Every row comes from one small tree of marks. The marks that hang from a mark follow it in brackets, in the order of their numbers. Every link used is in the known rows. Which tree was each row made from?
Known rows
J259[J709[J446] J866[J409]]: [5 -14 -1 29 -4 -19 -36 -5 14 -11 15 -11 -8 -1 1 54 13 3 -6 0 19 -22 -1 9 20 7 -11 -29 -18 3 18 -8 -57 -9 38 -7 10 -26 12 15 -12 3 -10 21]
J730[J446[J709[J259[J866]]] J711[J89]]: [-13 29 20 6 -17 -30 17 6 7 -27 10 25 12 -20 -13 17 37 -3 -1 -8 -13 -17 9 -1 -2 12 -19 0 -23 13 -41 -3 53 2 -12 -6 6 -20 22 5 -10 -1 -28 1]
J711[J89 J730[J446]]: [-10 29 -4 -29 -6 2 40 -4 -10 -10 -8 29 25 -7 -18 -14 15 9 -4 -7 -6 11 4 -9 -18 -2 7 23 -13 14 -53 7 21 8 -17 14 -8 -4 7 -1 -4 3 -12 -7]
J446[J709]: [1 9 1 6 -6 -2 -3 -3 2 0 0 4 -2 -5 1 1 8 -7 7 5 -2 -7 -1 0 3 8 -7 -8 -1 -4 -4 -6 28 1 -6 9 7 -1 3 9 -3 10 -12 -6]
J461[J866[J409[J259[J709[J446[J730]]]]]]: [10 -39 10 32 3 -22 -51 -16 6 12 10 -19 -14 -1 -7 47 -6 -6 8 16 12 -26 -1 7 16 -2 -17 -23 -21 8 22 -12 -50 -13 44 13 -10 -31 -1 12 -15 17 -8 12]
J89[J711[J730[J446[J709[J259[J866]]]]]]: [-1 32 5 6 -37 -9 -1 -9 3 -21 -2 19 20 -7 -9 3 36 -21 3 2 -12 -18 3 2 -5 13 -18 -1 -24 19 -44 3 51 6 -10 -1 -6 -7 11 5 9 -6 -27 -13]
J461[J866[J259[J709[J446[J730]]] J409]]: [6 -36 12 29 6 -24 -49 -9 8 5 16 -24 -10 -4 -11 52 -6 -4 5 12 6 -21 -2 9 12 0 -8 -29 -17 9 21 -17 -47 -14 43 20 -9 -36 6 14 -10 12 -3 22]
J709[J259[J866[J461]] J446]: [-14 5 9 47 -9 -25 -38 7 6 -12 9 -9 -2 -12 -6 41 28 -6 -5 1 17 -23 9 5 13 0 -7 -8 -43 6 14 -10 -19 -5 16 -15 -9 -19 23 -3 -7 2 -3 19]
J461[J866[J259[J709]]]: [1 -36 3 26 9 -26 -31 3 11 8 12 -14 -20 1 9 23 -16 0 7 2 9 -12 -5 16 15 -9 -2 -32 -15 16 41 -20 -41 -16 35 -8 -6 -13 -7 8 -6 1 13 18]
J259[J709 J866[J461]]: [1 -22 -9 40 -4 -27 -28 8 20 2 8 -9 -24 -2 25 21 13 -2 4 -12 16 -21 1 16 16 0 -12 -20 -34 -5 46 -11 -31 0 34 -21 -4 -11 9 5 -11 4 0 15]
J446[J709[J259[J866]] J730[J711]]: [0 3 26 21 -19 -17 -11 5 14 -6 13 1 8 -14 -6 21 28 -20 8 8 -29 -28 6 -10 -3 18 -33 -9 -17 -7 -24 2 56 2 3 -6 -5 -19 18 -2 0 0 -31 0]
J409[J259[J709[J446[J730]] J866[J461]]]: [14 -21 8 50 -8 -30 -51 -10 21 4 14 -10 -18 -5 9 41 14 -17 14 1 19 -31 8 1 13 0 -19 -10 -54 -3 27 -10 -31 -1 45 -9 -15 -28 16 0 -18 13 -16 20]
J730[J711]: [0 -3 11 -2 -1 -8 23 4 -8 -3 5 0 0 -7 -2 0 0 7 0 -5 -17 -3 4 -1 -13 3 -4 7 3 -4 -15 6 16 5 -12 -6 0 -3 3 -5 4 -10 -7 -3]
J730[J446[J709] J711]: [1 16 9 2 -11 -20 29 -3 -6 -13 5 20 -2 -7 -14 4 17 1 9 -7 -22 -12 6 8 -20 15 -8 10 -1 0 -30 4 56 17 -27 8 1 -14 12 0 -6 4 -21 -11]
J866[J409[J259[J709[J446]]] J461]: [13 -30 -6 45 8 -37 -42 -12 9 3 11 -23 -30 -3 9 51 7 2 4 -1 33 -23 0 21 20 -4 -5 -18 -32 3 34 -17 -62 -5 39 -8 -11 -22 10 10 -7 14 1 16]
J409[J866[J461]]: [-1 -16 -10 26 1 -21 -23 6 6 0 -1 -20 -28 -4 19 6 1 -4 4 -4 14 -10 -2 19 10 -7 -4 -4 -8 0 21 -2 -25 1 19 -13 -10 -2 0 -9 -5 13 -4 6]
J730[J446[J709] J711[J89]]: [-5 31 14 -14 -7 -16 43 -3 -10 -18 3 31 10 -13 -14 -5 22 6 8 -10 -15 -3 9 1 -18 10 -5 19 -8 7 -47 1 63 13 -32 17 8 -12 13 6 -9 4 -27 -10]
J730[J446[J709]]: [1 19 0 9 -11 -11 7 -8 2 -8 -1 19 -1 -1 -12 6 19 -7 7 -1 -6 -8 2 9 -6 11 -4 3 -5 5 -15 -1 41 11 -15 12 1 -12 8 7 -11 12 -17 -8]
J866[J259[J709[J446[J730]]] J409 J461]: [14 -32 0 38 10 -33 -43 -9 13 0 20 -28 -18 -8 -1 52 11 -6 7 1 13 -22 2 11 6 4 -3 -18 -32 -3 20 -16 -35 -3 39 13 -22 -33 20 7 -5 17 -5 21]
J259[J709[J446[J730[J711]]] J866[J461]]: [6 -10 16 42 -10 -31 -13 3 7 -2 20 -5 -4 -14 0 34 21 -2 10 -6 -7 -34 14 0 -9 11 -19 -2 -43 -9 10 0 2 10 14 -3 -12 -29 22 -2 -12 1 -23 16]
J711[J89 J730[J446[J709]]]: [-8 37 -3 -22 -12 0 38 -8 -10 -9 -6 33 23 -11 -13 -13 27 2 3 -3 -8 5 5 -9 -12 7 1 16 -13 11 -54 1 52 8 -22 26 2 -5 10 9 -5 16 -25 -13]
J461[J866[J409]]: [-10 -29 -2 7 7 -13 -22 3 -3 0 -7 -20 -15 -1 4 14 -11 8 -10 7 9 -2 -5 13 11 -4 -2 -20 9 1 18 -7 -38 -8 16 5 3 -10 -8 9 -1 10 7 7]
J409[J866]: [2 -10 -5 9 -2 -9 -16 2 7 -4 1 -11 -15 0 9 5 -6 -9 3 1 10 -6 -3 8 11 -4 -8 -9 8 7 4 4 -19 -6 16 -10 -1 -3 -6 -4 -3 5 -8 4]
J446[J709[J259[J866[J409 J461]]]]: [-8 -16 -5 46 -5 -36 -48 6 19 -13 5 -23 -23 -13 16 40 32 -9 -6 4 14 -25 -3 17 25 8 -20 -30 -23 -5 24 -16 -8 -5 27 -15 -4 -17 18 11 -2 18 -8 12]
J446[J709[J259] J730[J711[J89]]]: [-3 21 25 -5 -8 -7 21 3 -3 -2 11 12 24 -20 -15 2 27 -9 15 9 -28 -14 7 -20 -13 16 -22 9 -16 1 -45 -3 79 0 -18 16 -5 -9 16 5 1 2 -27 -8]
J866[J259[J709]]: [13 -19 -1 19 7 -19 -20 -2 17 4 17 -9 -14 1 8 22 -6 -6 10 -7 6 -9 -6 8 12 -3 -2 -25 -12 11 21 -14 -26 -9 30 -11 -5 -10 2 3 1 -4 7 13]
J409[J259[J709] J866]: [17 -30 -6 31 1 -26 -36 -6 24 8 11 -16 -32 8 20 20 -11 -16 15 0 19 -20 -7 17 25 -8 -19 -23 -7 18 27 -5 -48 -11 47 -27 -3 -8 -12 0 -7 6 -6 5]

Write each row's tree
[12 -41 -14 36 14 -36 -35 -8 16 8 6 -28 -41 -1 24 35 2 0 3 -4 28 -17 -5 25 23 -8 -7 -23 -18 0 44 -16 -56 -4 46 -18 -13 -13 1 6 -4 13 9 9]
J866[J409[J259[J709]] J461]
[13 -8 7 27 7 -19 -25 -8 9 -1 22 -5 -4 1 -8 39 0 -3 8 -3 11 -14 0 6 8 -1 3 -18 -24 15 15 -14 -32 -10 25 -1 -3 -20 8 7 -3 -3 2 19]
J866[J259[J709[J446]]]
[-11 -5 -4 44 -11 -45 -36 3 18 -21 2 -9 -23 -11 0 45 41 -10 -6 -2 13 -27 0 26 15 11 -17 -19 -25 2 12 -12 3 3 18 -12 -10 -25 24 8 -12 19 -13 9]
J730[J446[J709[J259[J866[J409 J461]]]]]
[-6 17 27 4 -14 -15 4 6 9 -11 14 11 19 -21 -5 9 31 -13 8 4 -23 -21 9 -20 -2 14 -31 -3 -25 -1 -42 -2 61 -2 -3 3 5 -13 20 5 -5 1 -34 2]
J446[J709[J259[J866]] J730[J711[J89]]]
[10 -31 -5 42 12 -39 -40 -6 9 -5 17 -30 -27 -8 4 56 8 3 1 -6 27 -18 -2 23 16 -2 5 -24 -29 5 32 -22 -60 -8 39 -1 -13 -24 16 10 -3 10 6 24]
J866[J259[J709[J446]] J409 J461]
[-9 -3 9 27 -6 -17 -43 -2 9 -18 10 -15 4 -6 -14 54 22 -4 -17 7 14 -18 2 2 19 5 -11 -23 -19 10 -3 -7 -39 -15 26 -9 2 -22 16 6 -1 0 -8 18]
J709[J259[J866[J409]] J446]
[8 4 17 2 -10 -5 15 -2 -2 4 7 5 5 -12 -5 -3 12 -10 16 6 -31 -13 5 -11 -18 16 -18 8 0 -15 -32 6 67 12 -17 17 -2 -10 8 1 0 6 -27 -11]
J446[J709 J730[J711]]
[3 -49 -4 25 15 -31 -42 0 13 4 10 -28 -29 -1 12 37 -16 3 -1 1 14 -11 -10 23 23 -7 -4 -43 -2 12 44 -21 -66 -18 48 -5 -3 -20 -6 15 -2 7 14 21]
J461[J866[J259[J709] J409]]
[-16 37 4 1 -23 -14 8 0 7 -18 0 30 24 -13 -14 10 40 -8 -3 -1 -6 -10 5 -6 3 8 -16 -2 -31 18 -48 -4 41 -2 -2 1 -2 -12 18 6 -7 9 -28 -2]
J711[J89 J730[J446[J709[J259[J866]]]]]
[-12 -12 4 43 -2 -31 -49 3 9 -18 8 -23 -9 -10 -2 54 27 -1 -14 2 25 -24 3 11 20 3 -9 -18 -32 3 16 -11 -44 -8 29 -13 -10 -24 23 3 -3 8 -4 22]
J709[J259[J866[J409 J461]] J446]
[4 -27 -11 31 8 -36 -37 5 13 -3 7 -29 -37 -7 21 15 -5 -12 5 -7 22 -7 -5 22 15 -14 -1 -13 -11 7 22 -9 -39 -8 33 -19 -12 -7 1 -11 0 13 0 16]
J409[J866[J259 J461]]
[14 3 11 18 -10 1 -16 -10 5 9 15 3 15 1 -17 28 11 -6 16 7 -8 -22 5 -10 -4 13 -10 -3 -25 3 1 -1 6 4 10 19 -9 -21 11 8 -11 4 -13 5]
J259[J709[J446[J730]]]
[18 -25 0 50 -3 -32 -51 -10 18 11 15 -20 -27 -2 8 38 3 -19 23 7 19 -34 3 12 13 -2 -19 -10 -37 8 24 -6 -36 -3 45 -4 -22 -24 6 -5 -17 20 -18 11]
J409[J259[J709[J446[J730]]] J866[J461]]
[3 9 24 12 -14 -12 3 1 1 4 13 1 12 -11 -13 11 22 -16 15 12 -36 -21 4 -10 -13 21 -25 0 -9 -4 -31 1 75 5 -14 9 -13 -13 12 -1 5 0 -23 -12]
J446[J709[J259] J730[J711]]
[4 -34 -11 20 18 -35 -29 0 8 -8 4 -33 -33 -9 15 25 -2 1 -8 -7 23 0 -5 20 11 -9 6 -15 -6 -5 21 -14 -42 -5 29 -6 -13 -11 8 0 4 12 9 17]
J866[J259 J409 J461]
[6 -37 -12 24 15 -31 -29 -7 7 0 -4 -29 -35 -5 18 20 -2 -1 -4 -2 27 -6 -2 19 16 -12 -1 -8 -11 -6 22 -8 -45 -4 32 -13 -9 -7 2 -2 0 17 4 8]
J866[J409[J259] J461]
[-6 8 8 30 -15 -15 -31 4 17 -9 9 0 0 -7 3 23 26 -16 0 7 0 -19 0 1 19 9 -21 -23 -17 4 2 -8 18 -8 14 -15 5 -10 11 9 -3 4 -13 5]
J446[J709[J259[J866]]]
[1 -21 12 36 4 -26 -40 -2 4 5 17 -10 -10 -3 -6 40 -12 3 7 4 13 -18 -1 13 13 -7 1 -28 -27 20 29 -20 -49 -15 32 5 -1 -24 2 11 -9 1 7 22]
J461[J866[J259[J709[J446]]]]
[-14 14 -3 36 -24 -30 -13 2 10 -12 -2 10 -2 -14 -3 22 41 -13 -2 -2 -4 -23 4 10 0 9 -16 -6 -40 6 -13 -6 29 7 5 -12 -21 -16 22 -2 -7 14 -18 -1]
J711[J730[J446[J709[J259[J866[J461]]]]]]
[4 17 20 -19 -5 -1 30 -1 -8 -2 5 14 18 -19 -5 -13 16 -3 14 3 -24 -5 9 -20 -18 14 -16 14 -7 -10 -49 3 75 8 -24 26 7 -8 10 7 -3 7 -32 -10]
J446[J709 J730[J711[J89]]]
[-1 24 26 -18 -2 0 28 -5 -15 -8 10 15 31 -17 -23 2 14 6 6 0 -17 -4 15 -24 -22 7 -2 29 -19 -3 -55 7 40 6 -21 33 2 -15 17 -2 -5 -2 -28 0]
J709[J446[J730[J711[J89]]]]
[10 -29 -8 36 11 -33 -24 3 16 5 16 -17 -29 -4 19 24 2 -2 11 -12 14 -12 -3 20 12 -6 1 -19 -28 5 42 -20 -30 -3 31 -13 -17 -11 7 3 -2 6 14 15]
J866[J259[J709] J461]
[5 25 -1 -23 -21 8 29 -13 -15 -14 -10 19 22 2 -11 -21 11 -2 3 -5 -13 3 3 2 -22 4 4 23 -5 15 -45 14 33 16 -23 11 -11 5 -1 -4 10 -10 -14 -18]
J89[J711[J730[J446]]]
[4 -35 5 35 8 -29 -48 -12 4 7 8 -19 -22 1 -1 51 -11 4 2 10 26 -20 -3 17 25 -8 -9 -33 -17 16 35 -18 -74 -18 44 -2 -1 -25 -4 13 -9 11 3 15]
J461[J866[J409[J259[J709[J446]]]]]
[7 -24 -1 42 -5 -27 -46 -4 17 -3 13 -20 -12 -7 5 52 23 -4 2 0 14 -31 5 8 12 9 -15 -16 -37 -10 24 -8 -36 2 39 4 -10 -33 22 9 -15 15 -16 21]
J259[J709[J446[J730]] J866[J409 J461]]
[18 -31 0 41 7 -30 -42 -17 11 9 13 -23 -22 -4 2 49 10 -7 12 6 19 -27 3 9 12 2 -12 -11 -35 -2 23 -10 -39 0 41 5 -22 -28 13 7 -11 20 -9 13]
J866[J409[J259[J709[J446[J730]]]] J461]
[14 -23 -2 24 10 -25 -35 -12 10 -6 21 -21 -13 -1 -6 55 1 2 -1 -2 19 -14 -3 12 18 1 2 -29 -14 12 18 -17 -55 -13 37 2 -2 -27 9 12 -1 3 2 22]
J866[J259[J709[J446]] J409]
[9 35 -1 -14 -27 6 25 -16 -13 -13 -10 23 20 -2 -9 -18 22 -8 13 0 -17 -3 3 1 -19 13 -3 17 -6 9 -50 8 60 17 -29 20 -3 0 2 5 10 0 -24 -24]
J89[J711[J730[J446[J709]]]]
[-9 32 20 -3 -12 -23 32 3 -7 -18 7 24 17 -16 -22 10 32 0 7 -5 -18 -11 7 0 -13 13 -12 9 -15 16 -46 -4 68 6 -29 8 -2 -13 20 3 -7 -1 -20 -10]
J730[J446[J709[J259]] J711[J89]]
[2 -37 -15 37 2 -33 -36 5 23 -6 7 -24 -34 -5 26 39 13 1 -6 -10 21 -22 -3 23 24 2 -11 -29 -22 -8 48 -12 -55 -2 45 -19 -4 -17 11 10 -8 12 2 18]
J259[J709 J866[J409 J461]]
[17 -9 12 23 -1 -13 -28 -12 11 5 23 -5 6 -2 -14 38 3 -13 16 4 -1 -19 3 -5 0 6 -5 -11 -26 7 1 -9 -10 -5 26 13 -13 -27 12 4 -7 3 -9 14]
J866[J259[J709[J446[J730]]]]
[-2 13 30 14 -9 -8 2 -2 -11 -2 15 2 26 -12 -32 27 18 -6 7 11 -28 -22 11 -14 -18 13 -13 12 -20 4 -35 6 40 1 -13 11 -19 -21 19 -8 3 -8 -20 -1]
J709[J259 J446[J730[J711]]]
[-4 22 8 19 -16 -16 -6 -4 5 -11 4 14 4 -1 -21 21 28 -11 7 3 -10 -17 0 9 -1 13 -11 -4 -13 15 -14 -8 46 4 -11 2 -11 -14 14 6 -9 8 -9 -9]
J730[J446[J709[J259]]]
